Every row comes from one small tree of marks. The marks that hang from a mark follow it in brackets, in alphabetical order. Every link used is in the known rows. Which tree was each row made from?
(in the rows, 128 means zero)
Known rows
kuge[feki vegav[giva[neke]]]: [138 106 113  90 155 123 163 167 148 146  94 124 124 111 173  76 141 119
 149  61 110  81 150 153]
feki[kuge[vegav[giva[pifu]]] narek]: [ 69 112 126 131 113 111 130 220 175  87  81 135 178 135 161 151 129  94
 154 199 107 145 128 129]
tugep[pifu[kuge[feki[narek]]] vegav]: [ 97 165 121 140 116  96 173 158 146 112 177 149 161 143 186 184 131  66
 173 132 151  92 126 110]
feki[narek]: [101 112 120 127 119 130 116 143 139 119 123 125 155 146 157  95 146  94
 153 173 126 119 155 137]
pifu[kuge[feki vegav]]: [127 124 139 148 144 129 123 149 178 133 140 125 124 125 179 116 131  89
 119  22 114  73 116 126]
neke[nobid]: [134  97 128 129 127 136 115 136  99 131 134 136 121 141 132 102 156 174
 148 128 129 146 139 145]
feki[kuge]: [113  78 164 124 125 136 121 159 154 105 101 129 156 124 166  99 145 109
 148 137 120 104 139 157]
neke[giva nobid]: [157 109  99 124 133 149 116 154  83 141 134 144 140 156 109 115 143 202
 136 133 108 149 158 119]
kuge[feki[narek] vegav]: [ 98 101  95 138 138 119 133 182 149 135 122 120 181 140 181 118 134 101
 162 107 105  93 154 122]
narek[feki[kuge]]: [120  62 180 120 134 120 141 183 131 124  89 142 177 118 126 119 152 101
 164 180 145  93 157 160]
nobid[neke[giva[pifu[tugep]]]]: [124 127  74 141 122 159 122  52 114 163 140 112 119 107  97 135 109 175
  92 135  84 170 122  79]
nobid[neke[giva[vegav]]]: [164 162 100  97 144 178  95  85 107 159 151 110 125 130 101 104 112 183
 114 150 109 126 157 119]
neke[giva[pifu[tugep] vegav] nobid]: [161 136 114 150 120 152  91  91  58 136 140 121 142 157  38 185  98 200
 107 164 115 172 126  83]
neke[giva[pifu[kuge] vegav] nobid]: [180 187 144 150 126 138  64 115 106 127 158 136 117 173  58 173  82 162
  94 137 146 146 105  99]
nobid[neke[giva[pifu vegav]]]: [155 185  93 123 128 154  82  77 117 160 155 111 127 122  73 133  89 180
  93 153 123 147 118 104]
vegav[giva]: [120 126 140 102 117 124 137 144 142 107 112 138 115 111 142  83 162 113
 158 143 121  96 136 154]
narek[feki[kuge[vegav[giva[pifu]]]]]: [ 94  92 154 122 125  97 153 225 149 112  74 148 172  99 108 160 144 112
 144 178 137 120 126 146]
pifu[tugep[vegav[giva[neke[nobid]]]]]: [126  89 110  98 152 136 204 106  44 113 127 120  99 130 131 109 177 175
 157 139 116 176 177 150]
feki[kuge narek]: [ 94  82 152 129 123 133 119 175 157  97  97 131 182 156 176 109 134  83
 172 200 113 117 160 144]
giva[neke pifu[kuge[feki]] vegav]: [177 179 176 140 138 110  85  75 163 143 140 108 108 141 110 122  65  67
 102  72 171  72  92 132]
narek[feki[kuge[vegav]]]: [101  46 155 120 146 130 146 214 132 131  85 134 184 107 142 134 164 125
 138 143 129 115 165 158]
nobid[neke]: [118 118 108 113 132 151 121  82 138 154 141 115  99 102 158  69 146 154
 131 122 116 134 134 144]
nobid[neke[giva]]: [143 130  79 107 141 166 121 102 124 164 140 122 122 118 133  87 131 180
 118 127  93 136 155 119]
vegav[giva[neke[nobid] pifu]]: [146 128 125 109 124 106 131 129 111 135 104 140  94 134 109  99 129 166
 138 149 149 163 119 148]
tugep[pifu]: [109 120 125 109  96 122 136 145 141 143 132 146 141  98 163 139 154 145
 128 125 151 125 119 137]
giva[neke[nobid] pifu[kuge tugep]]: [144 106 149 156 132 135 114  57 113 144 127 119  74 148 119 128 106 132
  84  97 141 180 109 118]
pifu[kuge tugep[vegav[giva[neke]]]]: [122 124 144 105 151 141 193  79 107  99 133 114  74 117 157 103 164  81
 120  97 120 130 155 149]
giva[neke pifu[kuge tugep] vegav]: [152 147 175 141 131 145  89  29 135 133 129  96  86 130  98 133  87  84
  64 101 153 132 105 125]

Write each row's tree
[119 141 151 138 139 116 196 104 126  85 152 130 108 123 149 139 149  59
 173  88 103  70 129 119] : pifu[kuge[feki] tugep[vegav[giva]]]
[143 105  94 159 117 142 116 109  74 141 131 133 139 145  72 166 119 198
 111 142 100 183 126  83] : neke[giva[pifu[tugep]] nobid]
[162 210 122 135 129 158  68  60 148 149 168 114  96 136  83 141  72 142
  75 132 130 137 100 100] : nobid[neke[giva[pifu[kuge] vegav]]]
[112 137  46 146 134 152 166  61  72 143 175 102 128  98  99 158 136 187
  97 125  86 189 136  91] : nobid[neke[giva[pifu[tugep[vegav]]]]]
[111 154 149 138 105 101 131 151 186 132 143 159 150 150 186 163 106  58
 170 138 150  75 113 101] : tugep[pifu[kuge[feki[narek]]]]
[166 138 138 124 129 129  83  95  86 148 131 113 112 147  84 120 102 178
 103 140 172 166 123 147] : giva[neke[nobid] pifu vegav]
[141 163 161 115 124 110 123 102 177 120 109 131  72 121 133  91 112  72
  99 108 153 119  99 147] : vegav[giva[neke pifu[kuge]]]
[ 75  69 125 128 136 144 124 207 160 107  92 122 191 145 195 123 147 105
 150 161  99 139 165 141] : feki[kuge[vegav] narek]
[136 118 119 144 145 131 102 128 131 154 130 120  86 140 144 125 117 160
  63  56 148 187 114 135] : giva[neke[nobid] pifu[kuge[vegav]]]
[172 162 111 139 120 137  74 133  78 139 144 131 148 160  49 165  98 203
 112 161 139 156 122 106] : neke[giva[pifu vegav] nobid]
[152 132  92 147 118 124 100 147  93 141 137 143 144 150  81 148 119 199
 115 137 123 167 120 104] : neke[giva[pifu] nobid]
[ 88 107 138 126 116 114 133 201 170  94  85 135 153 107 150 143 138 120
 132 137 109 136 108 142] : feki[kuge[vegav[giva[pifu]]]]
[151 103 132  84 141 131 145 138 103 135  99 141  92 142 136  67 151 166
 157 144 134 143 158 163] : vegav[giva[neke[nobid]]]
[133 138  98 112 137 101 171 135  68 114 139 132 104 127 112 122 155 172
 140 138 153 180 134 158] : tugep[vegav[giva[neke[nobid] pifu]]]
[136 194 169 168 117 102  73 110 172 115 152 122 145 170 112 159  63  38
 149 151 156  69  90 102] : giva[pifu[kuge[feki[narek]]] vegav]
[117 118 116 111 138 117 156 185 155 122 110 135 141 111 161 105 151 119
 166  77 101  69 132 136] : kuge[feki vegav[giva]]
[118 162 132 136 121  99 175 142 145 119 180 147 135 112 176 175 142  96
 150  66 157  81 107 124] : tugep[pifu[kuge[feki]] vegav]
[152 132 146 144 132 121  98  95 132 145 135 129  77 150 126 110 105 135
  90  93 162 167 106 139] : giva[neke[nobid] pifu[kuge]]
[ 98 122 107 116 135 111 153 201 156 117 102 136 164 138 175 112 140  88
 190 139  97  80 151 124] : kuge[feki[narek] vegav[giva]]
[158 191 179 163 118 106  75  95 168 119 157 123 122 138  99 148  74  64
 120  88 160  59  72 116] : giva[pifu[kuge[feki]] vegav]
[116  97 113  93 148 139 208  95  77 109 121 109 106 102 143  95 179 121
 139 122 112 138 171 156] : pifu[tugep[vegav[giva[neke]]]]
[ 98  68 162  99 141 121 168 234 141 113  69 148 168 107 137 130 168 112
 166 173 121 103 163 159] : narek[feki[kuge[vegav[giva]]]]
[102 154 131 124 114 119 165 133 131 114 178 143 119 106 174 171 166 112
 116  95 163 128 117 139] : tugep[pifu[kuge] vegav]
[146 108 116 132 128 120 110 111 101 154 122 124 109 135 115 104 123 174
 106 118 157 175 123 145] : giva[neke[nobid] pifu]
[136 154  73 130 122 145 106  93 134 165 146 123 121 112 107 116 110 177
  98 131 104 156 118 104] : nobid[neke[giva[pifu]]]
[150 128 125 171 120 142 106  93 104 132 143 138 109 159  84 174 102 157
  94 119 107 172 109  75] : neke[giva[pifu[kuge tugep]] nobid]
[119  56 158  76 161 127 176 216 135 133  51 136 154 109 147 103 158 116
 149 158 135 114 180 178] : narek[feki[kuge[vegav[giva[neke]]]]]
[ 94 150 107  89 107 106 199 170 110 101 147 153 136  89 160 157 185 142
 162 150 145 127 133 148] : tugep[pifu vegav[giva]]
[141 185 175 151 113 124  65  85 159 112 153 117 106 131  96 144  97  83
  87 117 166 106  83 130] : giva[pifu[kuge] vegav]
[117 184 154 154 109  80 120 146 196 101 126 147 127 156 140 137  90  21
 179 162 132  65  91 104] : vegav[giva[pifu[kuge[feki[narek]]]]]
[154 149 145 117 127 131  86  85 122 144 122 103 119 118  95 107 103 126
  86 123 172 132 115 152] : giva[neke pifu vegav]
[146 158  94 134 125 169  98  36 100 157 148 100 123 117  64 152  89 178
  87 157  99 161 122  83] : nobid[neke[giva[pifu[tugep] vegav]]]
[110 120 134 182 126 118 123 104 168 132 137 115 120 114 144 166 106  84
  93  27 105 107  82  90] : giva[pifu[kuge[feki vegav] tugep]]
[ 97 108 117 115 129 135 198 114  84  86 137 121 122 101 134 123 188 117
 158 137 101 125 152 140] : pifu[tugep[vegav[giva]]]
[104 123 135 136  98 114 142  99 136 108 109 129 112 102 104 134 139 105
 129 152 112 130 101 116] : vegav[giva[pifu[tugep]]]
